Each row was made from one walk, in order. Every step used is in the known rows, and no mark comes twice. Write each row's walk.
Known rows:
nese-petelo-danov-rirunar: [ 0.88  0.10 -0.40 -0.70  0.07  2.55  1.42  0.53 -0.61  1.21  0.53 -1.63
 -0.19  0.03  3.96 -0.59 -0.17  4.18  0.28 -1.19 -1.33  1.46]
rirunar-danov: [ 0.45 -0.76  0.55  0.59  1.38  0.63 -0.14  0.92 -0.87 -0.33  1.03 -0.26
 -1.02  0.57  0.67  0.93 -0.84  0.24 -0.84 -1.58 -0.81 -0.42]
mufa-nese-petelo-danov-rirunar-lefelud: [ 2.45  1.58 -3.12 -0.44  0.46  2.26  2.02 -2.32 -1.99  1.26 -2.35 -2.21
 -0.13  0.97  4.98 -0.43  0.86  4.46  0.67 -3.19 -1.25  2.18]
danov-rirunar-lefelud: [ 1.99  1.28 -0.66  1.84  1.51  1.65  1.28 -1.05 -0.05  0.12 -0.20 -0.70
  0.74  0.70  1.98 -0.71  1.08  0.72  0.90 -0.07  0.36  0.59]
petelo-danov-rirunar: [ 1.13 -0.61 -0.46 -0.71  0.17  2.48  0.85  1.00 -0.09  0.92  1.29 -1.25
  0.39 -0.24  2.71 -1.34 -0.15  2.48  0.83 -0.39 -0.26  0.49]
danov-rirunar-nese: [ 2.91  0.36  1.83  1.43  0.93  1.25  1.36  0.70  0.62 -0.39  1.06 -0.49
  0.91  0.90  1.27  0.33 -0.44  0.67 -0.06 -0.39  0.33  0.48]
mufa-nese-tapem-danov-rirunar-lefelud-bolap: [ 4.89 -0.78 -2.62  1.70  3.31  3.50 -1.14 -3.08 -1.00  2.28  0.03 -1.32
 -1.29  0.92  0.89  0.10 -0.08  0.63 -2.44 -3.20 -1.31  1.96]
bolap-gotul: [-0.09 -0.99  1.20  1.42 -0.15  0.64  0.26 -0.76 -0.52 -0.04  0.99  0.17
 -0.47 -1.47 -1.10 -0.04 -0.19 -1.00  0.12  1.16  0.30  0.10]
mufa-nese-tapem: [ 0.67 -0.81 -1.88 -0.81  0.00 -0.41 -0.96 -2.16 -0.56 -0.34 -1.01 -0.91
 -0.37 -0.27  0.18 -0.21 -1.67  0.32 -2.02 -3.35 -0.67  0.85]
mufa-nese-petelo-danov: [ 0.25  0.31 -2.67 -2.32 -1.09  0.67  0.84 -1.28 -2.00  1.09 -2.09 -1.54
 -0.93  0.20  3.01  0.25 -0.28  3.75 -0.25 -3.16 -1.54  1.75]
nese-tapem-lefelud-petelo-danov-rirunar: [ 2.28  0.30 -1.02 -0.79  1.83  4.14  0.25 -0.52 -2.80  1.50  1.75 -0.81
 -1.44 -1.54  2.04 -0.72 -0.58  5.34 -1.43 -1.76 -1.57  0.37]
danov-rirunar-lefelud-petelo: [ 1.97  1.76 -1.27  0.47  1.27  2.85  0.80 -1.37 -1.29  1.74 -1.37 -0.64
 -0.34  0.57  1.05 -0.66  1.11  2.32 -0.15  0.26  0.16  0.43]
mufa-nese-petelo: [ 0.85  0.68 -1.82 -1.42 -0.90 -0.31  0.52 -1.95 -1.18  0.04 -2.38 -0.88
 -0.60  0.50  1.62  0.73 -0.15  1.42 -0.73 -2.67 -1.12  1.75]
lefelud-petelo: [ 0.07  0.48 -0.64 -1.41 -0.28  1.11 -0.52 -0.19 -1.21  1.60 -1.14  0.11
 -1.03 -0.24 -0.93  0.07 -0.01  1.45 -1.00  0.29 -0.20  0.00]
petelo-danov-rirunar-lefelud: [ 1.55  0.83 -1.59  0.90  1.37  2.66  1.43 -0.38 -1.01  1.15  0.07 -1.31
  0.50  0.30  3.28 -1.14  1.11  3.00  1.25 -0.51 -0.14  0.69]
petelo-danov-rirunar-nese-tapem: [ 2.20 -0.78  0.92  1.22  1.45  2.18  0.55  0.66 -0.23  0.47  1.97 -1.49
  0.34 -0.15  2.33 -0.29 -1.90  3.61 -1.51 -2.23 -0.66  0.77]
petelo-danov-rirunar-lefelud-bolap: [ 3.19  1.03 -1.71  0.82  2.36  2.52  0.04 -0.33 -1.66  2.19  1.05 -0.76
 -0.69 -0.12  1.36 -0.96  1.28  1.75  0.23  0.44 -0.72  0.74]
nese-tapem-danov-rirunar: [ 1.96 -2.60  0.45  1.66  1.91  3.84 -0.40 -0.42  0.86  1.26  1.95 -1.26
 -0.12  0.29  1.71 -0.27 -1.49  1.74 -1.78 -2.03 -0.75  0.96]
nese-tapem: [-0.25 -0.80 -0.12  0.58  0.62  0.04 -0.96 -0.77 -0.02 -0.10  0.67 -0.43
 -0.32 -0.52 -0.29 -0.23 -1.48  0.58 -1.97 -1.46 -0.55  0.26]
petelo-danov: [-0.35 -0.33 -0.82 -0.93 -0.21  0.81  0.18  0.79 -0.74  0.99  0.22 -0.64
 -0.21 -0.46  1.31 -0.46  0.01  2.31  0.37 -0.36 -0.47  0.12]
nese-petelo-danov-rirunar-lefelud-bolap: [ 3.00  1.76 -1.76  0.84  2.17  2.78  0.54 -0.89 -2.07  2.53  0.31 -1.28
 -1.32  0.15  2.48 -0.21  1.30  3.54 -0.35 -0.33 -1.75  1.72]

Which walk is each row?
[ 4.38  1.28  1.33  1.41  2.54  2.99  0.83 -0.94 -1.85  0.04  1.66 -0.14
 -0.83 -0.39  0.73  1.10 -0.76  3.43 -2.32 -1.74 -0.94  0.22] : danov-rirunar-nese-tapem-lefelud-petelo
[ 2.51 -0.03  1.06  0.61  0.68  2.08  1.66  1.43 -0.27  0.52  1.33 -1.12
  0.58  0.38  2.72 -0.07 -0.51  3.07  0.40 -0.91 -0.13  0.60] : petelo-danov-rirunar-nese
[ 3.77  0.38  1.23  1.93  2.62  2.67  1.49  0.11 -1.61 -0.53  3.04 -0.82
 -0.05 -0.63  3.04  0.48 -0.94  4.20 -0.87 -2.57 -1.28  0.34] : petelo-danov-rirunar-nese-tapem-lefelud
[-0.53  0.29 -0.79 -0.84 -0.46  1.05  0.71  0.24 -1.48  1.26 -0.42 -1.11
 -0.85 -0.20  2.50  0.40  0.01  4.16 -0.10 -1.20 -1.50  1.13] : nese-petelo-danov
[ 4.18  1.57  0.72 -0.26  1.50  3.63  1.95  0.55 -2.88  1.15  1.19 -0.32
 -0.91 -0.17  2.38  0.79  0.66  5.06  0.02 -0.85 -0.92  0.22] : tapem-lefelud-petelo-danov-rirunar-nese
[ 3.78 -1.92  0.44  4.67  3.82  4.63 -0.83 -2.34 -1.17  2.54  2.56 -0.70
 -1.72 -1.10 -0.59  0.04 -0.25 -0.02 -2.28 -0.18 -0.91  1.48] : nese-tapem-danov-rirunar-lefelud-bolap-gotul
[ 2.41  1.14  0.24  0.19  1.77  2.26  0.25 -0.46 -3.48  1.11  0.99 -0.17
 -1.78 -0.97  0.65  1.61 -0.83  5.73 -2.41 -2.31 -1.66 -0.02] : rirunar-nese-tapem-lefelud-petelo-danov
[ 2.77 -0.45 -0.59  2.61  2.20  3.94  1.15 -0.89  0.17  1.46  0.15 -0.86
  0.33  1.35  2.68  0.18  1.23  1.63  0.63 -0.82 -0.09  0.89] : tapem-danov-rirunar-lefelud
[ 1.02  0.88  0.79  0.37 -0.02  0.85  1.31  0.57 -1.53  0.93 -0.33 -0.90
 -0.58  0.45  2.61  1.63 -0.30  4.64 -0.58 -1.63 -1.29  1.14] : rirunar-nese-petelo-danov
[ 1.51  1.46 -1.49  1.03  1.14  2.79  2.01 -0.84 -1.60  1.44 -0.58 -1.76
 -0.19  0.44  4.55 -0.45  1.12  4.85  0.81 -1.31 -1.12  1.62] : nese-petelo-danov-rirunar-lefelud
[ 1.51 -0.80  0.97  1.41  0.90  0.66 -1.04 -0.64 -1.16  1.04  1.90  0.70
 -1.72 -1.84 -3.02  0.11  0.02 -2.36 -1.02  2.09 -0.32  0.40] : lefelud-bolap-gotul
[ 2.66  0.12 -1.09  1.22  1.87  5.01  0.57 -1.17 -1.18  3.07 -1.19 -0.74
 -0.77  1.26  1.72  0.18  1.26  3.24 -0.36 -0.45 -0.31  0.88] : tapem-danov-rirunar-lefelud-petelo
[ 0.23  1.62 -2.49 -0.90  0.46  2.24  0.20 -0.88 -2.89  2.71 -2.01 -0.63
 -1.24 -0.14  1.06 -0.05  1.15  4.48 -0.08 -0.23 -0.52  0.30] : rirunar-lefelud-petelo-danov
[ 2.02 -1.79  1.54  2.74  1.82  2.06 -0.39 -0.25  0.16  0.90  0.97 -0.52
 -0.39  0.77  0.41  2.02 -1.66  2.03 -2.60 -2.68 -0.76  0.67] : rirunar-nese-tapem-danov
[ 1.52 -2.33 -1.71  0.04  0.64  1.78 -1.00 -2.21 -0.34  0.98 -0.71 -0.99
 -0.81  0.50  1.01  0.67 -1.48  1.10 -2.26 -4.11 -0.96  1.23] : mufa-nese-tapem-danov
[ 3.45 -0.62 -3.01  0.39  1.93  4.62 -0.41 -3.38 -1.65  2.74 -2.01 -1.71
 -1.15  0.87  1.79  0.03 -0.42  3.44 -2.40 -3.76 -0.89  1.83] : mufa-nese-tapem-danov-rirunar-lefelud-petelo
[ 3.77 -1.19  1.93  2.21  1.50  3.48  1.17  0.81  0.87  0.95  1.37 -0.67
  0.55  1.53  1.98  1.23 -0.16  1.50 -0.23 -1.12  0.02  0.74] : tapem-danov-rirunar-nese
[ 1.47  1.62 -0.45 -0.72  0.91  1.66  0.39 -0.86 -2.66  0.59 -0.08  0.90
 -1.47 -0.71 -0.44  0.94  1.06  2.24 -0.40  0.00 -0.84 -0.34] : tapem-lefelud-petelo
[ 2.48 -1.03 -0.57  3.32  2.87  3.99  0.14 -1.63  0.20  1.47  0.68 -1.25
  0.01  0.78  2.38  0.06 -0.24  2.35 -1.29 -2.33 -0.52  1.07] : nese-tapem-danov-rirunar-lefelud
[ 5.72  0.93  1.68  2.67  3.77  1.91 -0.08 -0.57 -1.32 -0.34  3.67  0.34
 -1.08 -0.46 -0.36  1.12 -0.59  0.52 -2.39 -1.18 -1.32  0.40] : danov-rirunar-nese-tapem-lefelud-bolap
[ 2.42 -0.17  0.29 -0.22  1.16  3.39  0.07  0.53 -1.37  2.01  0.85 -1.48
 -0.76 -0.27  1.60 -0.22 -1.80  5.09 -2.54 -1.86 -0.87  0.69] : lefelud-petelo-danov-rirunar-nese-tapem
[ 0.45 -2.27  0.03  1.48  1.38  2.39 -1.12 -0.67  0.02  1.28  1.07 -0.56
 -0.73  0.06  0.39  0.65 -1.27  1.63 -2.24 -2.18 -0.93  0.51] : nese-tapem-danov
